Known rows, with every way that one mark hangs from another
segobav[nunutu[kipiva popu[tezupem]]]: [-0.10  0.00  0.05  0.02  0.18 -0.07  0.27 -0.03 -0.24 -0.14 -0.11 -0.09
  0.03  0.18  0.13  0.26  0.03  0.05  0.29  0.15  0.10]
domul[nunutu[vete]]: [-0.15  0.04  0.02 -0.18 -0.04  0.04  0.09 -0.08 -0.22  0.15 -0.03 -0.06
  0.09 -0.18 -0.14 -0.02 -0.15  0.00  0.13  0.11  0.17]
segobav[nunutu[domul kipiva popu vete]]: [-0.15  0.22 -0.22 -0.28  0.16 -0.09  0.20  0.10 -0.31  0.10 -0.26 -0.10
  0.13 -0.04 -0.03  0.43 -0.07  0.13  0.48  0.39  0.11]
pokozon[tezupem[popu[nunutu]]]: [ 0.02  0.16 -0.18  0.12  0.07  0.24 -0.18 -0.21  0.16 -0.09 -0.04 -0.01
  0.02 -0.19  0.05  0.11  0.01  0.09  0.05  0.06 -0.17]
reluz[nunutu[biges domul kipiva segobav vete]]: [-0.12  0.39 -0.06 -0.25  0.07  0.00  0.12  0.28 -0.27  0.13 -0.27 -0.13
  0.43 -0.27  0.03  0.43 -0.25  0.16  0.22  0.33 -0.04]
domul[nunutu[biges kipiva popu segobav]]: [-0.27  0.20  0.10 -0.19  0.29 -0.15  0.23 -0.08 -0.25  0.06 -0.20 -0.11
  0.34 -0.04  0.01  0.26 -0.06 -0.07  0.21 -0.04  0.02]
tezupem[pokozon popu[nunutu[kipiva vete]]]: [-0.12  0.11 -0.35 -0.12  0.21  0.07 -0.10  0.08  0.11  0.13  0.03 -0.12
  0.13 -0.26  0.08  0.25  0.11  0.10  0.40  0.18 -0.39]
kanud[nunutu[biges popu segobav vete]]: [-0.29  0.26  0.11 -0.29  0.14 -0.17  0.19  0.38 -0.24  0.14 -0.41 -0.09
  0.24 -0.14 -0.05  0.33 -0.09  0.14  0.08  0.23  0.18]
tezupem[pokozon popu[nunutu[biges segobav vete]]]: [-0.22  0.30 -0.23 -0.26  0.19  0.01 -0.15  0.32  0.07  0.17 -0.14 -0.06
  0.28 -0.47  0.12  0.47  0.12  0.17  0.10  0.29 -0.41]
domul[nunutu[biges popu[tezupem] segobav vete]]: [-0.37  0.09  0.11 -0.22  0.00 -0.06  0.25  0.11 -0.43  0.06 -0.22 -0.16
  0.35 -0.28  0.00  0.37 -0.10  0.05  0.04  0.26  0.22]
pokozon[tezupem[popu]]: [ 0.01  0.04 -0.02  0.16 -0.01  0.21 -0.09 -0.13  0.04 -0.07 -0.04 -0.10
 -0.03  0.01  0.05  0.02  0.11  0.08  0.14  0.00 -0.10]
tezupem[pokozon popu[nunutu]]: [-0.11  0.10 -0.25 -0.01  0.15  0.08 -0.17  0.00  0.21  0.00  0.15 -0.03
  0.09 -0.19  0.14  0.07  0.16  0.09  0.12  0.02 -0.42]
nunutu[biges kipiva segobav]: [-0.06  0.22  0.05 -0.11  0.19 -0.08  0.05  0.16 -0.06  0.03 -0.21 -0.05
  0.20 -0.03  0.04  0.34  0.00  0.02  0.11  0.04 -0.17]
kipiva[nunutu[domul]]: [-0.10  0.34 -0.10 -0.20  0.01  0.02 -0.14  0.05 -0.11 -0.12 -0.09 -0.09
  0.06 -0.03 -0.02  0.21 -0.20  0.08  0.09  0.21 -0.04]
nunutu[biges kipiva popu[tezupem] vete]: [-0.21 -0.04 -0.07 -0.13 -0.02 -0.04  0.20  0.21 -0.28 -0.01 -0.20 -0.23
  0.20 -0.14 -0.01  0.44 -0.11  0.09  0.19  0.30  0.10]
kipiva[nunutu[domul popu vete]]: [-0.22  0.25 -0.20 -0.34  0.05 -0.11  0.02  0.14 -0.26  0.03 -0.21 -0.16
  0.12 -0.16 -0.05  0.37 -0.19  0.06  0.21  0.39  0.20]
tezupem[pokozon popu]: [-0.12 -0.02 -0.10  0.02  0.07  0.06 -0.09  0.09  0.10  0.02  0.13 -0.11
  0.04  0.00  0.15 -0.02  0.26  0.08  0.21 -0.04 -0.34]
segobav[nunutu[biges]]: [-0.08  0.27  0.09 -0.16  0.09 -0.01  0.02  0.13 -0.09  0.01 -0.20  0.03
  0.03 -0.06 -0.02  0.26 -0.11  0.11  0.00  0.18 -0.05]
tezupem[popu[nunutu]]: [-0.07  0.11 -0.22 -0.03  0.08  0.10 -0.22 -0.07  0.15 -0.03  0.04  0.03
  0.03 -0.27  0.10  0.08  0.01  0.09 -0.03  0.08 -0.26]
domul[nunutu]: [-0.12  0.05  0.08 -0.05  0.01  0.05  0.06 -0.21 -0.13  0.01  0.06 -0.02
  0.08 -0.02 -0.07 -0.13 -0.10 -0.04  0.06 -0.08  0.06]
popu[nunutu[biges kipiva segobav vete]]: [-0.08  0.33 -0.15 -0.27  0.22 -0.06 -0.01  0.20 -0.03  0.15 -0.29  0.00
  0.26 -0.38 -0.03  0.54 -0.15  0.06  0.09  0.29 -0.15]
kanud[nunutu[kipiva popu vete]]: [-0.18  0.05 -0.02 -0.16  0.17 -0.12  0.23  0.14 -0.19  0.09 -0.23 -0.16
  0.10  0.08 -0.08  0.11 -0.10  0.07  0.37  0.12  0.20]
tezupem[pokozon]: [-0.04 -0.01 -0.03  0.02  0.08 -0.02  0.04  0.06  0.07  0.03  0.11 -0.05
  0.05  0.07  0.05 -0.01  0.15  0.00  0.15 -0.05 -0.16]
nunutu[kipiva]: [ 0.03  0.01 -0.03  0.01  0.10 -0.01  0.06 -0.04 -0.01 -0.01 -0.01 -0.06
  0.03  0.10  0.01  0.06  0.00 -0.03  0.20 -0.03 -0.08]
segobav[nunutu]: [ 0.00  0.14  0.08 -0.06  0.11 -0.02  0.05  0.00 -0.07  0.00 -0.10  0.07
 -0.07  0.05  0.03  0.10 -0.02  0.06  0.07  0.10  0.03]

Rows
[-0.27  0.47 -0.05 -0.35  0.19 -0.17 -0.02  0.21 -0.23 -0.08 -0.32 -0.12
  0.28 -0.15  0.06  0.53 -0.15  0.07  0.04  0.28  0.00] -> kipiva[nunutu[biges domul popu segobav]]
[-0.20 -0.04 -0.23  0.02  0.07  0.01  0.18  0.06 -0.18 -0.14  0.08 -0.26
  0.27  0.14  0.12  0.27  0.13  0.09  0.45  0.14 -0.18] -> nunutu[domul kipiva popu[tezupem[pokozon]]]
[-0.16  0.09  0.08 -0.05  0.08 -0.10  0.19  0.07 -0.13  0.01 -0.09 -0.07
  0.23 -0.13  0.10  0.06 -0.18  0.00 -0.08  0.03  0.17] -> reluz[nunutu[biges popu]]
[-0.22  0.05  0.00 -0.16  0.09 -0.12  0.23  0.28 -0.31  0.03 -0.29 -0.20
  0.28 -0.15  0.07  0.56 -0.01  0.07  0.19  0.31  0.08] -> nunutu[biges kipiva popu[tezupem] segobav vete]
[-0.30  0.22 -0.13 -0.28 -0.09  0.02  0.14  0.29 -0.42 -0.03 -0.30 -0.15
  0.23 -0.24 -0.02  0.58 -0.18  0.29  0.17  0.58  0.12] -> segobav[nunutu[biges domul popu[tezupem] vete]]
[-0.12  0.05 -0.01 -0.16  0.06  0.03  0.15 -0.12 -0.24  0.15 -0.05 -0.12
  0.12 -0.08 -0.14  0.05 -0.15 -0.02  0.33  0.07  0.09] -> domul[nunutu[kipiva vete]]
[-0.26  0.17 -0.23 -0.32 -0.06 -0.04  0.05  0.26 -0.25  0.12 -0.25 -0.16
  0.28 -0.32 -0.10  0.43 -0.17  0.16  0.13  0.39  0.07] -> nunutu[biges domul popu vete]
[-0.28  0.39 -0.03 -0.25  0.23 -0.11  0.14  0.25 -0.23 -0.04 -0.36 -0.17
  0.38  0.06  0.00  0.39 -0.13  0.19  0.30  0.17 -0.10] -> kanud[nunutu[biges domul kipiva popu segobav]]
[-0.26  0.26 -0.09 -0.27  0.02 -0.10  0.09  0.24 -0.39 -0.09 -0.26 -0.18
  0.22 -0.16  0.09  0.54 -0.09  0.11  0.16  0.48  0.20] -> kipiva[nunutu[domul popu[tezupem] segobav vete]]
[-0.36  0.27 -0.12 -0.20  0.03 -0.02  0.01  0.23 -0.23 -0.21 -0.08 -0.29
  0.28 -0.05  0.09  0.45 -0.10  0.15  0.17  0.31 -0.13] -> kipiva[nunutu[biges domul popu[tezupem[pokozon]]]]
[-0.18 -0.08  0.04  0.06  0.15 -0.12  0.24  0.14 -0.12 -0.06  0.02 -0.11
  0.21  0.10  0.22  0.22  0.30 -0.02  0.15  0.04 -0.04] -> nunutu[popu[tezupem[pokozon]] segobav]
[-0.16  0.24 -0.11 -0.22 -0.11  0.09 -0.01  0.25 -0.19  0.06 -0.19 -0.11
  0.15 -0.08 -0.16  0.11 -0.20  0.27  0.22  0.31  0.05] -> kanud[nunutu[domul vete]]
[-0.30  0.19  0.14 -0.20  0.19 -0.14  0.18 -0.04 -0.25  0.06 -0.17 -0.05
  0.32 -0.13  0.01  0.20 -0.06 -0.05  0.01 -0.01  0.10] -> domul[nunutu[biges popu segobav]]
[-0.24  0.44 -0.36 -0.36  0.03  0.10 -0.25  0.30 -0.07  0.12 -0.25 -0.04
  0.35 -0.60  0.03  0.58 -0.11  0.29  0.03  0.48 -0.35] -> tezupem[popu[nunutu[biges domul segobav vete]]]
[-0.24  0.27 -0.11 -0.24  0.09 -0.12  0.06  0.20 -0.19  0.02 -0.24 -0.08
  0.35 -0.16  0.05  0.44 -0.02  0.09  0.04  0.21 -0.06] -> nunutu[biges domul popu segobav]
[-0.08  0.26 -0.29 -0.15  0.04  0.08  0.00  0.14 -0.19 -0.03 -0.15 -0.08
  0.32 -0.30  0.04  0.55 -0.11  0.17  0.22  0.45 -0.15] -> popu[nunutu[domul kipiva segobav vete] tezupem]
[-0.15  0.45 -0.29 -0.36  0.04  0.02 -0.12  0.27 -0.11  0.13 -0.28  0.01
  0.36 -0.53 -0.06  0.59 -0.21  0.20 -0.02  0.47 -0.17] -> popu[nunutu[biges domul segobav vete]]
[-0.24  0.32 -0.20 -0.37  0.14 -0.08  0.16  0.22 -0.34  0.11 -0.37 -0.14
  0.24 -0.16 -0.07  0.59 -0.18  0.19  0.40  0.47  0.01] -> segobav[nunutu[biges domul kipiva popu vete]]
[-0.11  0.35 -0.01 -0.13  0.16  0.00  0.05  0.16 -0.15 -0.06 -0.21 -0.09
  0.24  0.17 -0.01  0.19 -0.08  0.18  0.33  0.09 -0.16] -> kanud[nunutu[domul kipiva segobav]]
[-0.26 -0.10 -0.01 -0.08  0.01  0.01  0.29 -0.12 -0.39  0.01 -0.04 -0.22
  0.20 -0.05 -0.03  0.15 -0.10 -0.02  0.34  0.15  0.25] -> domul[nunutu[kipiva popu[tezupem] vete]]
[-0.24  0.17 -0.18 -0.20 -0.01 -0.04  0.01  0.14 -0.17 -0.01 -0.16 -0.13
  0.27 -0.16 -0.02  0.31 -0.12  0.12  0.05  0.21 -0.03] -> nunutu[biges domul popu]
[-0.24  0.21 -0.15 -0.25 -0.05 -0.03  0.15  0.22 -0.29  0.12 -0.19 -0.15
  0.37 -0.34 -0.01  0.28 -0.28  0.15  0.08  0.36  0.20] -> reluz[nunutu[biges domul popu vete]]
[-0.17 -0.17 -0.03  0.09  0.04 -0.04  0.20  0.06 -0.10 -0.10  0.12 -0.16
  0.13  0.10  0.15  0.09  0.20  0.00  0.17  0.03 -0.01] -> nunutu[popu[tezupem[pokozon]]]
[-0.11 -0.05  0.04  0.06  0.17 -0.12  0.25  0.04 -0.19 -0.11 -0.10 -0.12
  0.18  0.12  0.18  0.28  0.15 -0.03  0.20  0.04  0.05] -> nunutu[kipiva popu[tezupem] segobav]
[-0.20  0.30 -0.16 -0.14  0.24  0.01 -0.18  0.20  0.16  0.04 -0.05 -0.02
  0.27 -0.32  0.18  0.35  0.15  0.13  0.03  0.10 -0.52] -> tezupem[pokozon popu[nunutu[biges segobav]]]
[-0.16  0.16 -0.22 -0.25  0.17 -0.16  0.17  0.16 -0.26  0.14 -0.26 -0.13
  0.29 -0.10  0.02  0.46  0.04  0.04  0.39  0.29  0.04] -> nunutu[domul kipiva popu segobav vete]
[-0.35  0.19 -0.04 -0.13 -0.11  0.07  0.08  0.25 -0.29 -0.20 -0.20 -0.22
  0.30 -0.02 -0.03  0.26 -0.22  0.30  0.07  0.28  0.02] -> kanud[nunutu[biges domul popu[tezupem]]]
[-0.14  0.19 -0.24 -0.17  0.21  0.00 -0.10  0.20  0.10  0.17 -0.03 -0.02
  0.18 -0.35  0.15  0.31  0.21  0.10  0.18  0.22 -0.34] -> tezupem[pokozon popu[nunutu[segobav vete]]]
[-0.11  0.24 -0.18 -0.16  0.00  0.06 -0.06  0.11 -0.11 -0.03 -0.14 -0.15
  0.25 -0.08 -0.06  0.33 -0.18  0.15  0.21  0.18 -0.24] -> nunutu[biges domul kipiva]
[-0.21 -0.04  0.02 -0.02 -0.06 -0.01  0.11  0.12 -0.19 -0.12 -0.10 -0.15
  0.17 -0.09  0.06  0.26 -0.06  0.07 -0.07  0.15  0.08] -> nunutu[biges popu[tezupem]]
[-0.19  0.18  0.10 -0.20  0.14 -0.17  0.26  0.26 -0.24  0.18 -0.27 -0.06
  0.32 -0.30  0.10  0.29 -0.12  0.01 -0.02  0.22  0.26] -> reluz[nunutu[biges popu segobav vete]]
[-0.28  0.25  0.10 -0.28  0.07 -0.15  0.12  0.33 -0.33 -0.05 -0.35 -0.18
  0.19 -0.23  0.07  0.59 -0.12  0.06 -0.02  0.41  0.21] -> kipiva[nunutu[biges popu[tezupem] segobav vete]]
[-0.25 -0.01  0.07 -0.12  0.12 -0.08  0.34 -0.05 -0.41  0.04 -0.13 -0.17
  0.27 -0.05  0.04  0.28 -0.01 -0.03  0.34  0.15  0.22] -> domul[nunutu[kipiva popu[tezupem] segobav vete]]
